What can hang from each mark:
nurud: sife
duku: mobu
sife: nurud
fegat: mobu
mobu: bedovem dasun duku fegat sife
dasun: rokaz
semiko: bedovem
tenur: mobu

Each row was made from one small tree. Brackets hold a mark, then the marks that hang from it, in alphabetical order. Every link used is in the known rows. Write each row's tree.
Known rows:
(fegat (mobu dasun duku)): [-11.3   2.0  24.7  -3.8 -20.1  -8.5 -14.4  10.6 -22.2   5.7  33.0   5.7
 -24.5   9.8  10.6   7.2  66.2 -30.5   6.7   4.8  15.1 -23.2  -0.9  -9.2]
(nurud sife): [ 30.6  -6.9  -9.4   6.3  22.2 -50.2 -23.9 -13.2 -58.6  41.8   7.5  32.7
  17.9   2.8  38.6 -27.8  40.3 -11.0  -3.2  -0.7  12.3 -21.8  36.6  20.0]
(tenur (mobu bedovem duku)): [-19.7  27.0  13.3  -1.5 -36.4  -8.5  -7.8  -2.2  -0.6  36.6   8.8  17.0
 -13.4  24.6  14.8  18.0  34.0 -30.9  -1.9 -12.5   2.0 -13.0  32.8  25.6]
(tenur (mobu dasun)): [  1.1  13.4  12.0  31.2 -24.8  -6.0  -8.8  -1.3 -56.8  14.9  -1.1  30.6
 -17.5   3.9  11.0  -2.8  34.2 -47.6  15.5  13.4  18.5  -7.5  31.9  21.8]
(tenur (mobu bedovem dasun fegat)): [-13.2  40.6  15.0  -3.2 -27.3 -42.0 -12.2 -27.4  -8.0 -12.1  25.4  24.0
  -3.0  20.7  14.1  33.5  26.1 -39.4  -1.1 -12.9  14.6   5.0  26.0  14.0]
(tenur mobu): [ 13.1  -1.0  -4.8  16.8 -10.3 -12.7  -6.7   7.5 -53.2  33.4  -9.6  41.7
  -3.4   5.6  11.0 -18.9  35.4 -40.0  -2.6   5.6  11.4   0.2  39.4  47.4]
(duku (mobu bedovem dasun sife)): [-39.4 -11.6 -14.1  -8.7  -4.5   5.5  -4.5 -39.5 -17.1   0.4  24.0 -30.0
 -20.9  32.7  60.7  19.5   3.4 -16.6 -15.7   4.7   4.1  -7.9  16.4  -7.0]
(dasun rokaz): [ 11.4 -38.6   2.9  16.0  -5.3 -18.9 -17.3  -0.2 -70.2  17.7 -20.3  38.3
  26.6  -4.8  32.8 -47.2  55.4  -0.2 -43.6  16.7  13.9 -18.7  17.7  20.8]
(mobu dasun duku): [ -7.1  14.5  25.3  18.6 -29.1   2.5 -21.1   1.2 -30.3   7.7  14.4  18.0
 -20.2  26.8  21.1   3.3  50.5 -21.2   5.6 -21.2  22.8 -27.8  19.4   6.3]
(tenur (mobu duku (sife nurud))): [ -5.3 -10.3  19.3  -3.2   9.4  -2.3   2.9  32.7  -3.6  13.2   4.3  17.1
 -24.2   7.9  31.0  33.0  31.3 -15.0  -9.0  -9.9 -18.3   4.8  26.8  48.8]
(fegat (mobu bedovem dasun sife)): [-25.3  -4.2  -1.1 -31.2   3.8 -28.7  -9.8  -9.0 -30.8 -15.3  49.4 -21.4
 -17.8   0.2  31.0  23.8  36.0 -25.1  -0.6  22.0  15.5  -4.9   6.3 -39.1]
(duku mobu): [  2.8 -32.2 -19.7   8.4  -3.2  -3.4 -11.9 -16.9 -38.2  37.2  -9.7  11.4
  -0.6  31.3  38.9 -32.3  29.7 -21.3 -35.5   0.7   6.6 -14.6  26.4  44.5]
(semiko bedovem): [ 10.2   0.1 -22.4  24.6 -10.4 -16.3 -11.1  16.9 -81.6  -0.8  -4.8  12.4
  16.4   8.2  23.4 -24.6  57.1 -21.6 -25.0   2.6   5.7  -5.5  26.3   8.3]
(mobu (dasun rokaz) duku sife): [-33.9 -16.3  26.2  18.8  -2.0  23.9  -5.8   4.6 -37.2  -6.7   5.4  -4.3
 -19.0  -2.2  50.4  11.4  43.7  15.1  -9.6  16.4   5.8 -14.1  10.7  -7.9]
(duku (mobu bedovem dasun)): [-21.3   0.7  -1.1   5.3 -31.4 -13.8 -16.0 -44.8 -20.2  13.0  15.8  -2.9
  -9.0  40.0  50.1   4.1  17.8 -33.1 -21.2  -4.9  12.3 -24.3  10.8  -3.9]
(fegat mobu): [ 17.8 -28.2  -8.6 -18.1   1.4 -34.6 -12.8  11.0 -47.3  15.7  17.9  19.5
   2.4   0.3   9.0 -27.9  62.5 -29.0 -20.5  14.1  15.0 -11.6  13.3   8.4]
(fegat (mobu sife)): [  0.8 -37.4 -18.0 -29.1  23.7 -19.2  -1.6  16.5 -44.4   5.9  20.2  -5.1
 -13.5  -8.6  20.0  -7.6  49.9 -11.4 -12.1  29.3   8.7   3.6  18.2   7.8]
(duku (mobu bedovem dasun (sife nurud))): [-22.3 -19.2   1.8 -15.3   3.6 -16.1  -7.6 -32.8  -3.7 -12.5  26.4 -15.1
 -14.0  29.8  71.0  35.4   4.1 -16.5 -34.5 -13.2  -6.9 -12.8   4.2  -6.0]
(mobu bedovem dasun): [ -8.1  16.5   7.9  -3.1 -30.5 -34.2 -23.3 -29.0 -37.8  -0.8  27.9  12.8
   1.0  24.5  30.0  -1.5  32.5 -29.8  -7.9 -14.9  32.9 -27.7  16.6 -28.2]

Write each row's tree:
[-24.3 -26.9 -14.2  10.7   8.2  20.0   0.1 -18.2 -45.6   8.0   7.1 -19.2
 -29.0  22.1  53.0   3.0  15.0 -17.0  -8.2  15.2   8.4  -3.7  21.8  17.6] | (duku (mobu dasun sife))
[-12.9 -15.8  31.5 -23.6   6.2 -15.8 -10.0  22.7  -6.9 -19.3  40.8  -4.5
 -31.1   0.5  36.6  41.3  52.6 -13.7  -5.7   0.7  -5.4 -10.7  -9.1 -13.8] | (fegat (mobu dasun duku (sife nurud)))
[-14.6  30.7  14.5  14.8 -35.7 -19.3 -11.2 -18.4 -34.0  10.6  16.0  22.2
  -9.6  14.9  19.1  15.3  22.7 -48.5  10.6   4.3  17.0 -11.8  28.9  -5.6] | (tenur (mobu bedovem dasun))
[-15.6  13.6  25.5  -4.5 -20.6 -55.7 -22.1 -43.2 -15.1 -34.7  20.6  22.1
  31.0  15.1  38.3   9.6  42.9  -5.4 -38.8  -6.7  18.3 -14.1   1.1 -20.8] | (mobu bedovem (dasun rokaz) fegat)
[ -6.8  28.7  27.6   0.5 -26.2 -22.7 -20.4  -8.0   2.7 -18.6  24.0  19.2
 -11.7  37.0  16.8  19.6  54.5 -15.8  -7.4 -37.2  18.6 -12.2  13.2  21.7] | (mobu dasun duku fegat)
[ -2.6  25.2  12.7   1.2 -17.3 -13.6  -6.5   9.0   1.0  16.0   4.6  31.7
 -11.8  23.4   4.6  18.9  42.3 -26.4  -6.3 -14.8  -4.2   6.2  33.7  69.7] | (tenur (mobu duku fegat))
[-16.9 -19.0   9.8   2.5  16.6 -20.3  -2.8 -17.6 -39.6 -41.5  10.2  11.6
   6.6  -2.1  39.9   6.6  39.3  11.2 -28.4  14.9  12.3  10.1  12.1   3.5] | (mobu (dasun rokaz) fegat sife)
[-35.8  -1.6  28.7   0.9   3.8  -2.7  -5.5  -5.7  -8.0 -33.3  14.6  -2.1
  -9.2   7.0  41.5  28.8  47.5  19.5 -23.4  -1.1  -0.7   3.2   5.7   9.7] | (mobu (dasun rokaz) duku fegat sife)
[-31.4  -3.0   7.3   2.3 -18.9 -30.5 -14.4 -58.5  -2.4 -15.8  13.9   3.5
  14.8  29.8  53.3  10.0  24.5 -12.5 -54.7   1.0  -1.4 -13.0  -1.5   3.8] | (duku (mobu bedovem (dasun rokaz) fegat))
[-21.3  45.4  26.1 -21.7 -38.5 -41.7 -22.8 -34.3  24.8 -24.8  43.6   2.7
  -5.4  46.0  24.2  39.7  41.6 -16.4 -14.0 -46.4  17.2 -15.1  11.0 -11.2] | (mobu bedovem dasun duku fegat)
[-30.6  30.3  20.3  -1.1  -7.5   7.4   4.6   4.3  -1.4 -14.2  22.4   1.0
 -34.0  14.7  18.0  51.4  31.3 -20.4  18.0  -2.6  -2.8  17.6  30.5  43.7] | (tenur (mobu dasun duku fegat sife))
[  5.9 -11.4  13.9 -37.7  22.9 -34.1 -12.4  12.3  27.2 -21.1  22.4   5.7
  -4.5  27.3  32.9  38.7  43.7  15.5 -43.4 -44.7 -12.0   9.1  12.5  50.1] | (mobu duku fegat (sife nurud))
[-42.2   9.3  15.3 -34.0 -11.5 -10.4  -6.5   0.3   0.0  -8.9  54.2 -31.2
 -31.6  10.3  33.2  44.6  39.7 -16.9   3.5   7.7   5.5 -11.6   2.1 -36.7] | (fegat (mobu bedovem dasun duku sife))
[-14.0  28.7  28.2  26.2 -32.0  13.8  -7.9   9.5 -28.6  21.3   3.6  26.9
 -30.2  17.9  12.3  19.5  41.2 -41.0  24.6  -2.0  11.5 -14.9  28.7  25.0] | (tenur (mobu dasun duku))
[-11.8 -23.9  -8.8 -41.9  20.1 -48.9  -7.0 -37.7  31.2 -19.3  30.0 -12.3
   4.1  37.2  61.5  38.3   9.8  -1.1 -63.0 -27.0 -16.7  10.0  12.0  31.4] | (duku (mobu bedovem fegat (sife nurud)))
[ -9.8 -34.9   2.8   3.6  12.8  -0.6  -5.7 -16.0 -24.9  -7.2  11.4  -4.7
 -21.6  20.7  63.6  15.0  16.7 -15.7 -25.7  -1.3  -4.8  -7.9   8.6  13.9] | (duku (mobu dasun (sife nurud)))
[-24.3 -17.6 -29.6 -36.3  14.6 -25.0  -1.7 -38.2  14.0  -3.6  23.9 -25.3
   0.1  39.0  53.9  21.9   3.9  -3.4 -47.1 -12.0  -9.8  13.8  23.4  38.0] | (duku (mobu bedovem fegat sife))
[-18.1   2.2   4.9   7.1   0.4  20.8   5.6  24.5 -23.5  30.7  -0.4   2.9
 -33.5  10.3  20.3  19.4  30.2 -16.1  10.1   6.1  -7.9   8.7  41.3  54.1] | (tenur (mobu duku sife))
[-24.3  16.9  24.9 -23.2 -33.4 -25.3 -19.4  -4.8  -1.8   1.2  46.8  -5.4
 -19.9  19.2  22.5  28.8  54.6 -33.1  -1.7  -2.6  14.1 -27.3  -3.3 -37.2] | (fegat (mobu bedovem dasun duku))
[-19.8  12.7  -2.3 -10.2 -22.4 -35.2 -15.6 -54.9   4.8 -10.1  25.3  -5.7
  -0.1  49.2  46.0  18.2  17.0 -26.7 -33.3 -17.6   8.6  -8.9   9.3  10.3] | (duku (mobu bedovem dasun fegat))
[ -9.6 -12.9  15.6 -40.4   8.4 -54.5 -11.9  -3.1 -10.5 -32.0  53.2 -13.1
 -10.8  -2.7  42.1  41.6  36.7 -22.2 -20.7   3.1   3.0  -7.3  -7.2 -41.8] | (fegat (mobu bedovem dasun (sife nurud)))
[-11.7   7.2  17.9 -56.6   7.0 -59.5 -14.5 -10.8  52.1 -30.7  44.3  -8.5
   2.4  38.1  46.2  61.0  27.4  12.4 -49.5 -54.2 -12.4   4.1  10.9  22.7] | (mobu bedovem duku fegat (sife nurud))
[-26.1  14.9  -1.1 -48.7   2.0 -26.0  -9.3 -13.9  32.7 -15.1  34.7 -20.7
  -6.1  36.5  34.7  39.0  29.7  12.4 -28.5 -40.5  -0.6  11.6  24.4  24.1] | (mobu bedovem duku fegat sife)
[-11.3  -5.9  14.9 -38.4   4.5 -32.4 -14.3   1.6  23.4  -3.9  32.0  -9.2
  -9.2  25.9  53.5  39.2  25.7   6.6 -33.9 -40.9  -7.0 -11.6  11.5   3.7] | (mobu bedovem duku (sife nurud))
[  7.3  -8.8   0.5 -57.5  25.0 -76.3 -13.8 -19.1  20.9 -36.2  37.2   4.2
  20.1  22.5  43.2  37.8  20.4   4.7 -55.3 -43.8  -2.4  10.6  13.6  15.1] | (mobu bedovem fegat (sife nurud))
[-12.8 -18.9 -17.9 -50.9  14.5 -32.4  -4.2  -0.8 -19.4   3.9  39.6 -20.5
  -2.8   1.3  28.5   8.0  36.5 -13.1 -21.5  19.4   8.2   1.8  11.4 -15.0] | (fegat (mobu bedovem sife))
[-33.5   2.2  37.8 -15.3 -32.0 -23.4 -17.6  -7.3  -8.6  -2.1  31.3   0.1
  -2.9   1.0  31.0  18.7  60.9 -17.4 -21.7  18.0   7.1 -33.3 -15.1 -42.7] | (fegat (mobu bedovem (dasun rokaz) duku))
[-45.6  33.3  19.2  -1.5 -22.6  13.1   3.5  -3.8  -3.1   8.2  24.2 -11.4
 -40.1  17.2  28.7  53.0  15.9 -27.3  21.4   0.1   2.9  -2.7  29.0   0.2] | (tenur (mobu bedovem dasun duku sife))
[-30.2 -43.2  -5.1  23.2   8.6  26.0   0.5 -20.8 -51.4   2.9  -6.6  -7.6
 -12.0   7.0  64.9  -4.8  23.5   1.5 -27.1  36.1  -4.0  -7.8  10.3  10.2] | (duku (mobu (dasun rokaz) sife))
[-18.6 -32.1   7.5  34.9 -17.5   8.9 -11.3 -29.0 -51.7  13.0 -12.9  15.0
   0.7  14.1  53.4 -23.3  36.4 -16.4 -36.3  27.7   4.7 -25.8   3.9  10.3] | (duku (mobu (dasun rokaz)))
[-14.0 -19.3  18.2 -55.1   9.9 -41.5 -12.1  12.5  21.2  -5.0  45.1 -15.9
 -12.9  10.5  42.5  45.6  45.0  -3.2 -30.6 -13.5 -12.1 -10.4  -3.8  -9.7] | (fegat (mobu bedovem duku (sife nurud)))
